Each row was made from one path, in order. Every step used is in the known rows, and no mark comes twice. Write each row's path.
Known rows:
sutip, nafot, mone, rerugez, totena: [-1.399  0.196  1.234 -1.164  1.340  0.218 -0.014  0.591  0.512 -1.811
 -0.971  0.800 -1.034  1.717  1.593 -0.407 -0.836 -4.849 -0.612 -2.156
 -0.147 -0.181  2.469 -1.915 -0.888]
budafus, nafot, mone: [-0.709  0.459  4.330 -0.836 -1.362  0.016 -0.390  0.411 -0.845  0.502
 -0.310  0.662  1.586  2.994 -1.609  0.730 -0.706 -2.408  1.877  3.018
 -0.017 -1.001  1.160  1.473 -1.646]
nafot, mone: [ 0.013 -0.322  3.988  1.776 -2.322 -0.205  1.335  0.413 -1.123  1.089
  1.671 -0.542  0.337  3.828 -1.020 -0.554 -0.534  0.663  0.074  0.932
 -0.599  0.654  0.416  0.265 -1.402]
volan, nafot, mone, rerugez, totena, laki: [-0.387  1.861  0.104 -2.563  1.363 -2.787  0.525 -3.401 -2.647 -1.499
 -0.751  1.700 -0.338  2.863  4.370  0.367  1.575 -4.479 -1.730 -0.336
 -0.091 -2.629  1.242 -1.362 -1.319]
borur, laki: [-1.302  0.628  0.813 -0.402  1.256  0.419 -0.159  1.195  2.442  0.948
  1.449 -0.229  0.842 -2.234  0.556 -0.596 -1.594  3.668  0.425 -0.085
  2.293  1.184 -2.514  1.699 -0.510]
volan, nafot, mone, rerugez: [ 0.574  0.858  2.010  0.484  0.890 -1.490 -1.913 -2.032 -1.664 -2.610
 -2.435  3.511  0.262  1.881  3.067  0.077 -0.443 -1.391 -2.755  0.453
 -0.419 -2.882  1.025  0.039 -0.851]
sutip, nafot, mone, rerugez, laki: [ 0.398 -0.351 -0.704 -0.086 -1.052  0.291 -2.146  1.334  0.239 -1.122
 -0.480  0.961 -2.502 -2.528  3.203 -0.273  0.371 -1.118 -0.702 -0.026
  0.797 -1.108 -0.431 -1.328 -1.257]
budafus, nafot, mone, rerugez, borur: [-1.074 -1.621  3.183  0.244 -0.480 -0.256 -0.806 -3.025 -1.923 -1.628
 -2.519  2.471 -0.515  1.630 -0.933  0.254 -0.179  1.673 -2.863  3.541
  1.350 -1.752  1.581 -1.452 -0.953]
totena, rerugez, mone: [ 1.782 -0.170  0.097  0.872  0.911 -3.704  0.125 -0.263 -0.249 -0.648
  1.564 -1.568 -0.623  1.830 -2.960 -0.624  0.593 -1.763 -0.820  1.675
 -2.233  1.086  1.849 -0.422 -3.470]
sutip, nafot, mone, rerugez: [-0.196 -0.471  1.516  0.766  1.298 -0.589 -1.508  1.042 -0.128 -2.217
 -1.240  1.848 -1.200  0.314  1.506 -1.333 -1.635 -0.787 -2.107  1.306
 -1.014 -0.751  1.604 -1.277 -2.330]
sutip, nafot, mone, rerugez, nimama: [-0.047 -1.081  2.945  1.695 -0.506  1.619 -2.739  3.165 -2.386 -1.477
 -1.618  0.657 -1.432 -0.694  1.790 -1.071  0.107 -1.914 -3.232  3.668
 -1.658  0.663 -0.579 -1.541 -1.897]
rerugez, nata: [ 0.267  1.607  0.490  1.923 -3.042 -1.281 -0.328  2.967 -0.063  2.076
  0.918  1.227 -0.614  2.008 -1.937 -0.581 -2.300 -1.774  3.658 -0.697
 -0.442  0.639 -0.034  0.937 -1.695]
laki, totena, rerugez: [ 0.174  0.440 -4.385 -0.656  1.602 -1.505  1.995  0.255  0.804  0.724
  0.674 -1.211  0.941  0.575 -2.514 -0.188 -0.001 -0.600  1.991 -1.104
 -1.843 -0.176  1.338  0.979  0.577]
nafot, mone, rerugez, totena: [-1.749 -0.306  1.184 -0.908  0.225  0.033  1.196 -1.501 -0.843 -0.293
 -0.368 -0.212 -0.926  3.707  0.561 -0.522  0.246 -1.319 -2.417 -1.761
  0.931 -0.062  1.039 -0.980  0.261]
laki, totena: [-0.666  0.400 -0.626 -0.962  0.316  1.224  3.251  0.592  2.523  1.216
  1.491 -1.021  1.177  0.598 -2.528  0.535 -1.226  0.062  3.236 -2.119
 -1.316  0.536  0.169  1.827  1.874]
sutip, nafot, mone: [ 0.280  0.198  3.917  1.480 -1.257  0.128  0.118  2.660  0.147 -0.568
  1.152  0.635  0.136  1.772 -0.104 -0.393 -1.666 -3.026  1.785  0.392
 -1.702  0.492  1.725 -0.678 -2.474]
borur, laki, totena: [-2.317  0.430 -1.657 -2.246  2.558  2.735  2.127  0.145  4.396  0.386
  1.046  0.233  1.433 -1.579  0.024  0.798 -1.248  3.380  1.704 -2.776
  1.573  1.939 -1.290  1.657  2.866]
volan, nafot, mone, rerugez, laki, totena: [ 0.225  0.615 -2.803 -2.333 -0.232  1.741 -0.403 -2.499  0.550 -2.056
 -2.179  2.960 -0.392 -0.208  4.198  2.415  1.941 -2.023 -0.145 -3.723
  0.530 -2.433  0.266  0.031  3.357]
laki, borur: [ 2.436  0.288  2.515  2.522 -0.912 -0.587  1.254  1.845 -0.210  1.337
  1.784 -3.413  2.512  1.316 -3.349 -0.386 -1.315  0.426  2.350  2.707
 -0.603  1.658  0.372  1.524 -0.433]
sutip, nafot: [ 0.527  1.307  1.816  0.604  0.302 -0.994 -0.226  3.571  1.739  0.089
  1.352 -0.317  0.465 -2.055 -1.280 -0.683 -2.982 -3.209  3.763  0.240
 -1.780 -0.329  0.394  0.793 -2.692]
borur, laki, rerugez: [ 0.629 -0.549 -0.423  0.207  0.856  0.092 -0.742 -1.358  2.930  2.206
  0.418 -1.321  1.266 -3.919 -1.641 -0.295  0.060  4.349  1.670 -0.669
 -0.041  0.511 -1.596  0.233  1.365]
rerugez, nimama: [ 0.385  0.115  3.416  1.979 -2.718  1.077 -0.237  3.806 -1.772  2.393
  1.528 -2.453  0.271 -0.973 -2.025 -0.509  0.035 -0.520  0.880  2.903
 -1.364  1.209 -3.228  1.599 -1.141]
nimama, rerugez: [-0.625  0.487  0.118  0.947  0.112 -1.461 -1.867  0.020 -1.398  1.678
  0.422  0.253  0.442 -1.491 -1.644 -1.208 -2.348  3.154 -0.089 -3.020
 -0.296 -1.410 -1.753  2.793 -0.536]
volan, nafot, mone, rerugez, borur, laki: [-0.814 -0.677  1.962  0.743  1.451  0.395 -1.855 -4.103 -0.580 -4.004
 -2.877  5.253 -0.079 -0.081  4.927  0.879  0.181  3.889 -5.304 -0.452
  3.026 -0.918  0.243 -2.499  0.529]
nimama, rerugez, laki: [ 0.104  0.580 -2.008  0.154 -2.369 -0.673 -2.877  0.396 -1.121  2.945
  1.230 -0.746 -0.901 -4.652  0.015 -0.280 -0.411  2.722  1.276 -4.315
  1.629 -1.769 -3.759  2.658  0.496]

Which path is each row?
[ 1.382 -0.574  0.250 -0.932 -1.224  0.797 -2.540 -0.563 -1.567 -0.258
 -1.912 -1.032  0.865  0.026  0.511  1.039  1.736 -0.518 -0.453  4.190
  2.641 -0.804  0.393  0.583  0.797] -> budafus, nafot, mone, rerugez, laki, borur
[ 2.983  0.334  0.239  1.693 -3.176  0.266  0.588  2.289  0.137  2.517
  2.741 -4.253  1.163 -1.615 -1.716  0.615  0.705  0.111  3.677  1.188
  1.183  1.240 -1.551  1.536  0.537] -> rerugez, laki, borur
[ 0.401 -0.321 -2.943  0.322 -0.274  0.701  0.708  2.515 -1.521  1.601
  0.289 -2.250  0.706 -0.530 -2.335  0.101  1.884 -1.854  0.742  1.011
 -2.323  1.274 -0.823  0.680  0.880] -> laki, totena, rerugez, nimama
[ 3.346  0.359  0.273  1.118 -1.381 -0.050 -2.288 -1.235 -2.413 -1.758
 -1.788  0.620  0.982  0.441  3.581  1.496  1.793 -1.675 -1.247  0.955
  1.234 -1.418  0.444 -0.277  1.215] -> volan, nafot, mone, rerugez, laki, borur
[-0.825 -1.094 -3.106 -1.536 -1.233  2.543  1.318 -1.703  1.049 -0.140
 -0.317  0.233 -1.730  0.070  1.820  0.779  2.001  2.171 -1.230 -2.434
  1.229 -0.265 -0.651 -0.294  3.174] -> nafot, mone, rerugez, laki, totena
[ 2.520  0.852  1.065  1.527 -0.408 -2.828  2.327  0.752 -1.592  1.988
  3.240 -4.033  1.782  0.846 -1.932 -0.881 -0.123  1.127  2.074  5.269
 -1.059  1.225 -0.079  0.933 -2.017] -> totena, laki, borur
[ 1.176  0.136 -0.264  2.195 -1.467 -1.724 -1.729  3.513 -3.498  2.245
  0.857 -2.797  0.029 -1.187 -1.938 -1.241  1.443 -1.279 -0.458  3.729
 -1.536  0.534 -2.055  0.623 -2.387] -> totena, rerugez, nimama
[ 1.169  1.328  4.253  1.034 -1.600 -0.921 -0.316 -0.279 -1.617 -1.016
 -0.257  2.330  1.655  3.367  1.438  0.974 -0.730 -3.443  1.035 -0.613
 -1.319 -1.493  1.226  0.576 -1.156] -> volan, nafot, mone
[ 0.367 -0.893 -3.203  1.214 -0.050 -1.154  3.173 -1.424  0.010  0.395
  0.825 -0.653  0.184  0.594 -3.227  0.241  0.500  0.964  1.062 -1.501
 -1.115  0.204  1.896 -1.394  0.765] -> laki, totena, rerugez, borur
[ 3.068 -1.519  2.584  1.519 -0.802 -1.305  0.961 -2.313  1.763  1.079
  0.965 -2.402  0.126  0.380 -5.093  0.398  0.938 -0.229  1.771 -0.056
 -4.240  1.239  1.462 -1.071 -0.500] -> laki, rerugez, mone
[-2.135 -0.989 -0.402 -0.380  0.705  3.119  3.467 -1.476  3.629 -0.156
  0.943  0.855  0.728 -1.458 -0.699  1.230 -0.716  5.129  0.830 -3.038
  2.065  2.276 -0.744 -0.630  3.111] -> rerugez, borur, laki, totena
[ 0.825 -0.578 -2.454 -0.910  2.128 -1.396  2.331 -1.148  1.844 -1.207
  0.922 -1.203  0.103  2.623 -3.406  0.736  1.090 -2.307  0.354 -1.280
 -2.986  1.693  2.958 -0.337 -0.167] -> laki, totena, rerugez, mone
[-1.522  0.792 -0.770 -1.790  1.736 -0.860  0.747 -0.639  0.892  0.355
 -0.119 -1.164 -0.745 -0.129 -0.726 -0.762 -0.744 -1.308 -0.392 -1.872
  0.962 -0.767 -0.466  0.506  0.029] -> mone, rerugez, totena
[-0.772  1.881  0.227 -2.090 -0.338 -2.557  3.364  0.109 -0.164  2.760
  3.815 -3.071 -0.124  0.825 -0.799 -0.523  0.392 -2.813  3.074 -0.246
 -0.204  0.082 -0.810  0.530 -1.918] -> rerugez, totena, laki
[-1.806 -1.011 -0.463 -0.995  2.633  2.671  0.432 -5.056  1.369 -4.401
 -3.381  5.717  0.628  0.516  4.494  2.192  0.653  3.328 -4.052 -3.316
  2.330 -0.422  1.393 -2.428  3.884] -> volan, nafot, mone, rerugez, borur, laki, totena
[-1.313 -0.267  2.068 -1.577  1.291 -0.639 -1.852 -1.097 -0.935 -1.120
 -2.637  1.889  0.205  1.755  0.009 -0.324 -0.586 -0.156 -1.997  3.715
  0.631 -2.289  0.924  0.908 -1.313] -> budafus, nafot, mone, rerugez
[-0.169 -0.418  1.129  1.238 -0.061  0.564 -1.894  2.209 -2.051  0.708
 -0.691 -1.227 -1.060 -2.575 -0.416 -1.467  0.149  1.756 -2.851  3.950
 -0.626  0.048 -3.385  1.067 -0.883] -> mone, rerugez, nimama
[ 0.768 -1.234  1.055  1.340 -1.047  2.293 -2.015  0.991  0.518  3.067
  0.110 -2.427  0.978 -4.958 -1.489 -0.038  1.839  3.489  0.456  1.451
 -0.776  2.058 -3.672 -0.082  1.726] -> borur, laki, rerugez, nimama
[-0.494 -0.675 -3.166 -1.867  0.110  2.689  0.104  0.506  2.203 -1.609
 -0.921  1.373 -1.778 -1.984  2.761  0.965  0.853 -1.555  0.393 -2.798
  0.083 -0.335  0.791 -1.410  1.992] -> sutip, nafot, mone, rerugez, laki, totena
[ 0.016  0.584 -2.648 -1.716 -2.037  2.187  2.594  1.066  2.651  2.281
  2.232 -1.939 -0.154 -2.387 -0.907  1.588  0.582 -0.147  4.608 -3.569
  0.409  0.182 -1.900  1.879  2.568] -> rerugez, laki, totena
[ 0.744  0.768 -1.610 -1.246  2.217 -2.496  2.106 -1.285 -1.347  0.794
  1.137 -3.870  0.544  0.856 -0.194 -1.030  0.921 -0.653 -0.446  2.864
  0.567  0.476  0.535 -0.400 -0.449] -> mone, rerugez, totena, laki, borur
[ 1.066  1.576 -3.433  2.146 -1.735 -4.102 -1.763  2.737 -1.839  1.681
  0.245  0.855 -0.896  1.832 -1.848 -1.466 -1.023 -2.601  2.294  0.415
 -0.714  0.034  1.123  0.036 -2.868] -> totena, rerugez, nata
[ 0.866  0.081  0.161 -0.652  2.008 -1.524  1.285 -0.110 -1.728 -1.441
  0.329 -1.919  0.295  2.809  1.942 -0.687  0.886 -4.133 -0.823  2.490
 -0.556  1.160  3.459 -2.947 -1.480] -> sutip, nafot, mone, rerugez, totena, laki, borur
[-0.832  0.412 -4.526 -1.723 -1.185  1.790 -0.439 -0.597  0.770  2.422
  0.691 -0.394 -0.220 -3.981 -0.434  1.006  0.184  2.351  2.522 -7.254
  0.767 -1.122 -2.507  2.690  3.750] -> nimama, rerugez, laki, totena
[-1.274 -0.284 -4.077 -1.082  1.917  2.259 -0.449  2.221  0.278  1.022
 -0.107 -1.259  0.995 -2.704  0.281  0.326  2.058  1.548 -0.812  0.278
  0.528  2.344 -2.207  0.483  2.060] -> borur, laki, totena, rerugez, nimama
[-0.627 -0.029 -5.036 -2.321  0.376  1.546  0.997 -0.694  2.458  0.462
 -0.041 -0.693 -1.456 -3.696  0.631  0.586  0.884  2.015  0.857 -2.697
  1.163 -1.145 -2.103  1.242  2.962] -> mone, rerugez, laki, totena
[-0.537 -0.915  1.574  1.108  0.305 -0.724 -0.363 -1.243 -1.355 -0.681
 -0.619  0.710 -1.054  2.228  0.685 -1.470 -0.593  2.855 -3.937  1.714
  0.213 -0.635  0.133 -0.195 -0.968] -> nafot, mone, rerugez
[-3.614 -1.963 -0.477 -2.938  2.723  3.683  0.331 -4.358  2.070 -2.831
 -3.577  3.903  0.373  0.164  1.529  1.722  0.485  4.449 -3.324  0.011
  3.517  0.181  1.348 -1.696  3.564] -> budafus, nafot, mone, rerugez, borur, laki, totena
[-1.801 -1.895  1.557  1.225  1.800  1.249 -1.476 -1.189  0.963 -3.628
 -1.518  3.630 -1.553 -1.617  3.384 -0.556 -0.950  4.170 -4.660  0.475
  2.511  1.103  0.859 -3.906 -0.846] -> sutip, nafot, mone, rerugez, borur, laki
[-0.170  0.457 -0.199  1.803 -0.786 -0.767 -2.909  2.368 -0.697 -2.021
 -2.367  4.379 -2.269  2.525  1.889 -1.150 -2.200 -3.234 -0.532  0.056
 -0.890  0.171  2.633 -2.341 -2.398] -> sutip, nafot, mone, rerugez, nata
